Each row was made from one small tree. Brackets hold a mark, then the marks that hang from it, in the order of their numbers. Every link used is in the known rows. Write each row's tree.
Known rows
(q355 q902 (q923 q860)): [ 4.22  2.35  3.48  2.61 -0.29 -0.11 -0.11  2.12 -3.10  1.76 -1.55 -1.18
  1.47 -0.01 -0.22 -1.74 -2.22  2.86  0.83 -0.79]
(q923 (q355 (q902 (q343 (q185 q860))))): [-0.44 -0.78 -0.29 -0.31 -3.80 -3.70  2.93 -1.77  2.32  1.49 -0.25  1.34
  2.56  3.40 -3.12 -5.64  4.55  3.66 -4.56  2.32]
(q165 (q860 (q902 q343))): [-1.24  1.49 -0.49 -1.53  5.49  0.01  1.40  0.00  0.55  1.88 -2.82  2.36
  0.71  1.08 -3.15  1.58  0.89  3.32  0.33  3.19]
(q902 q343 (q355 (q923 q860))): [ 2.86  2.07  6.03  1.00  3.34  0.55  2.35  0.72  2.86  3.15 -2.25  0.59
  4.87  0.82 -3.52 -3.09 -3.38  2.21 -0.60  0.58]
(q343 (q185 q860) (q902 q355)): [-1.47  0.43  5.02 -0.51  0.04 -3.59  1.02 -0.76  3.88 -1.12  0.98 -1.64
  5.24  5.33 -0.89 -2.68  2.23 -3.53 -6.23  3.08]
(q860 (q185 q343) q902 (q923 q355)): [-2.75  1.38 -2.67  2.55 -1.10 -2.08  1.19 -0.07 -3.60  2.72 -1.71 -1.11
 -2.28 -0.55 -3.30  3.04  5.49  2.16  1.89  2.79]
(q902 q343 (q355 q923)): [ 0.99  0.66  6.14  0.42  2.59  0.99  1.28  0.81  2.65  1.57 -0.65 -0.32
  2.12  0.73 -3.06 -3.08 -3.05  1.52 -0.73  1.69]
(q923 (q355 q902)): [ 0.80  1.58 -0.83  0.02 -3.78 -0.30  1.10  0.93 -2.34  0.68  0.26  1.15
 -1.00  1.27 -0.83 -2.46  0.18  3.58  0.66  0.14]
(q902 (q355 (q923 (q860 q185)))): [ 1.81  2.03  4.98  3.27  3.60 -0.31  1.51  1.71 -1.73  2.41 -1.73 -1.11
  3.10 -1.28  0.63 -0.29 -2.64  1.44  3.50 -0.29]
(q185 q343 (q860 (q923 q355))): [-3.43  0.34 -2.13  2.54 -2.47 -1.99  1.31 -1.57  0.67  0.73 -1.11  0.16
 -1.00  0.65 -6.45  0.37  6.68 -0.36 -3.11  1.93]
(q902 (q343 (q185 q860)) q355): [-1.73 -0.77  4.12 -0.71  1.29 -2.84  3.62 -2.95  4.06  0.68 -0.40  1.24
  4.78  3.19 -3.82 -4.27  2.70 -0.86 -5.73  2.67]
(q355 q902 q923): [ 2.81  0.57  3.86  1.60 -0.65 -0.03 -1.05  1.79 -3.40  0.43  0.99 -2.47
 -1.24  0.08  0.48 -1.99 -2.27  2.08  0.39  0.59]
(q860 q185): [-0.72 -0.72 -0.26  1.17  0.70 -0.81 -0.56 -0.55 -1.42  0.68  0.32 -0.21
 -0.99 -0.84  2.58 -0.15  0.39  0.65  3.00  0.15]
(q355 (q902 (q343 q185)) (q923 q860)): [ 4.63  0.47  3.45  1.91 -0.26 -1.91  0.97 -0.01  1.49  2.63 -2.43 -1.54
  5.77  1.43 -1.70 -3.85 -1.03  4.07 -3.20  1.23]
(q343 q185 (q902 (q355 q923))): [ 1.56  0.62  6.48  1.36  0.93 -1.40  0.02  2.42  3.56 -0.45 -0.07 -4.43
  6.15  3.12  0.14 -1.12 -1.46 -2.05 -4.40  2.14]
(q860 q185 (q902 q343 q355) q923): [-2.28  2.97  4.46 -0.59  3.29 -1.44  0.65 -2.55 -2.51  2.44 -2.74  1.51
 -1.87  1.80 -3.45 -2.03 -0.03  3.19  1.42  4.34]
(q902 (q343 q185) (q355 (q923 q860))): [ 3.28  0.96  5.79  1.83  3.04 -0.70  3.17  0.57  4.23  2.66 -3.93 -1.01
  8.22  1.20 -3.53 -2.46 -2.04  1.46 -3.28  1.04]
(q902 (q343 (q185 (q860 q923))) q355): [-2.44  0.54  4.78  0.60  1.92 -2.58  2.06 -4.58  3.54  0.25 -2.65  1.45
  2.30  3.61 -6.23 -4.33  2.92  0.02 -6.79  3.83]

Which tree is each row?
[ 2.03 -0.24 -0.45 -0.79 -3.99 -1.71  2.82 -0.94  2.34  1.40 -0.70  0.65
  3.62  2.79 -2.25 -4.66  1.61  4.86 -3.96  1.99] : (q923 (q355 (q902 (q343 q185))))
[-0.29  2.89  3.52 -0.66  3.40 -1.79  3.42 -0.83 -1.65  4.54 -2.80  2.69
  2.87  1.22 -1.88 -2.63 -0.71  3.23  2.80  2.48] : (q923 (q860 q185 (q902 q343 q355)))
[-0.06  3.34  2.95  0.81  3.16 -2.10  2.64  0.68 -4.81  2.63 -2.50  1.24
  1.38  0.46  0.03  0.47 -0.58  2.02  3.49  1.43] : (q923 (q860 q185 (q902 q355)))
[ 1.81 -0.78  2.04 -1.78 -2.37 -2.19  0.73 -2.55  1.30  1.12 -0.16 -0.09
  3.08  3.04 -0.95 -4.58  0.22  2.47 -4.94  2.48] : (q355 (q902 (q343 q185)))
[-2.36  1.03  3.85  0.32  1.79 -4.10  3.44  0.30 -2.02  0.47 -0.84 -0.35
  2.33  2.65 -3.17  0.32  3.88 -1.37 -3.83  2.56] : (q343 (q185 (q860 (q902 q355))))
[-3.12  1.71 -3.98  3.04  3.38 -1.21  1.73 -0.47 -3.36  1.75 -3.92  0.51
 -1.15 -0.80 -3.66  5.81  5.01  2.87  2.09  3.57] : (q165 (q860 (q185 q343) q902 (q923 q355)))
[-1.49  3.11  3.32 -0.19  6.85 -0.98  2.95 -2.89  0.66  0.62 -6.22  1.96
  3.26  3.10 -6.23  1.54  0.87  2.58 -4.46  5.44] : (q165 (q860 (q902 (q343 q185) q355) q923))
[-3.04  0.98 -1.14  2.37  5.20 -1.25 -0.04 -1.63 -4.21  1.63 -3.36 -0.77
 -0.94 -0.31 -2.77  5.53  3.84  0.54  0.57  4.13] : (q165 (q860 (q185 q343) q902 q923))
[-0.15 -0.64  0.16 -0.49  0.68 -2.38  1.88 -0.21  1.80  1.98 -1.37 -0.69
  2.94  1.91 -2.39 -0.32  2.53  2.04 -2.86  2.75] : (q860 (q902 (q343 q185)))
[ 0.46  0.59  4.25 -1.17 -0.12 -1.99  0.49 -0.08  4.29 -0.70  0.21 -2.09
  6.38  4.51  0.34 -1.73 -0.56 -2.76 -5.32  2.64] : (q343 q185 (q902 q355))
[-0.29 -0.94  6.02  1.89  2.52 -2.32  2.52 -0.32  3.84  0.85 -0.40 -1.52
  4.41  2.01 -3.70 -3.43  1.47 -0.12 -4.96  2.27] : (q902 (q343 (q185 q860)) (q355 q923))
[-3.15  0.68  3.43 -0.27  0.47 -3.35  3.09 -0.56 -3.17  1.62  1.13 -0.52
  1.01  2.06 -4.94  0.77  4.27 -3.65 -3.26  2.86] : (q185 q343 (q860 (q902 q355)))
[-1.93  2.02  5.65  1.04  0.34 -3.36 -0.52 -2.49  3.16 -1.40 -1.44 -1.40
  3.08  5.61 -3.05 -3.25  2.82 -2.78 -7.12  3.93] : (q343 (q185 (q860 q923)) (q902 q355))
[-1.67  1.94 -0.48  2.44  5.63  0.08 -1.02 -2.37 -1.91 -0.30 -4.07  1.08
 -1.83 -0.64 -0.03  2.40  0.71  2.11  1.96  1.97] : (q165 (q860 q185 q923))
[ 0.36 -0.08  3.66 -1.72  1.00 -1.02  3.14 -2.36  4.16  0.81 -1.17  0.70
  5.84  2.52 -2.52 -3.12 -0.47  0.04 -4.76  2.38] : (q902 (q343 q185) q355)
[-0.20  0.45 -1.33  1.66  0.56 -2.92  1.48  0.32 -3.68  4.12 -1.54 -1.22
  2.64 -0.53 -0.37  2.69  3.03  0.06  1.56  1.27] : (q923 (q860 (q185 q343) q902))
[ 3.30 -1.11  4.13  1.17 -1.12 -1.18  0.05  0.17  1.42  1.36 -0.01 -2.77
  3.29  1.56 -0.99 -3.85 -0.68  3.25 -3.90  2.19] : (q355 (q902 (q343 q185)) q923)
[ 1.06  1.19 -0.44 -1.56 -3.44  0.07  1.49 -0.70  0.72  1.92  0.09  2.40
  0.23  2.19 -2.37 -4.85  0.21  5.16 -0.29  1.49] : (q923 (q355 (q902 q343)))
[ 0.93  0.29  5.92  0.66 -0.30 -0.12 -0.56  1.78  3.05  0.86  2.41 -4.75
  5.21  2.70 -1.49 -0.62 -0.92 -3.95 -4.02  2.76] : (q185 (q343 (q902 (q355 q923))))
[-0.69  1.55  2.68 -1.28  5.84 -1.23  3.96 -0.67  1.19  1.26 -3.80  1.70
  5.16  3.09 -4.04  1.26  0.26  2.04 -3.72  4.25] : (q165 (q860 (q902 (q343 q185) q355)))
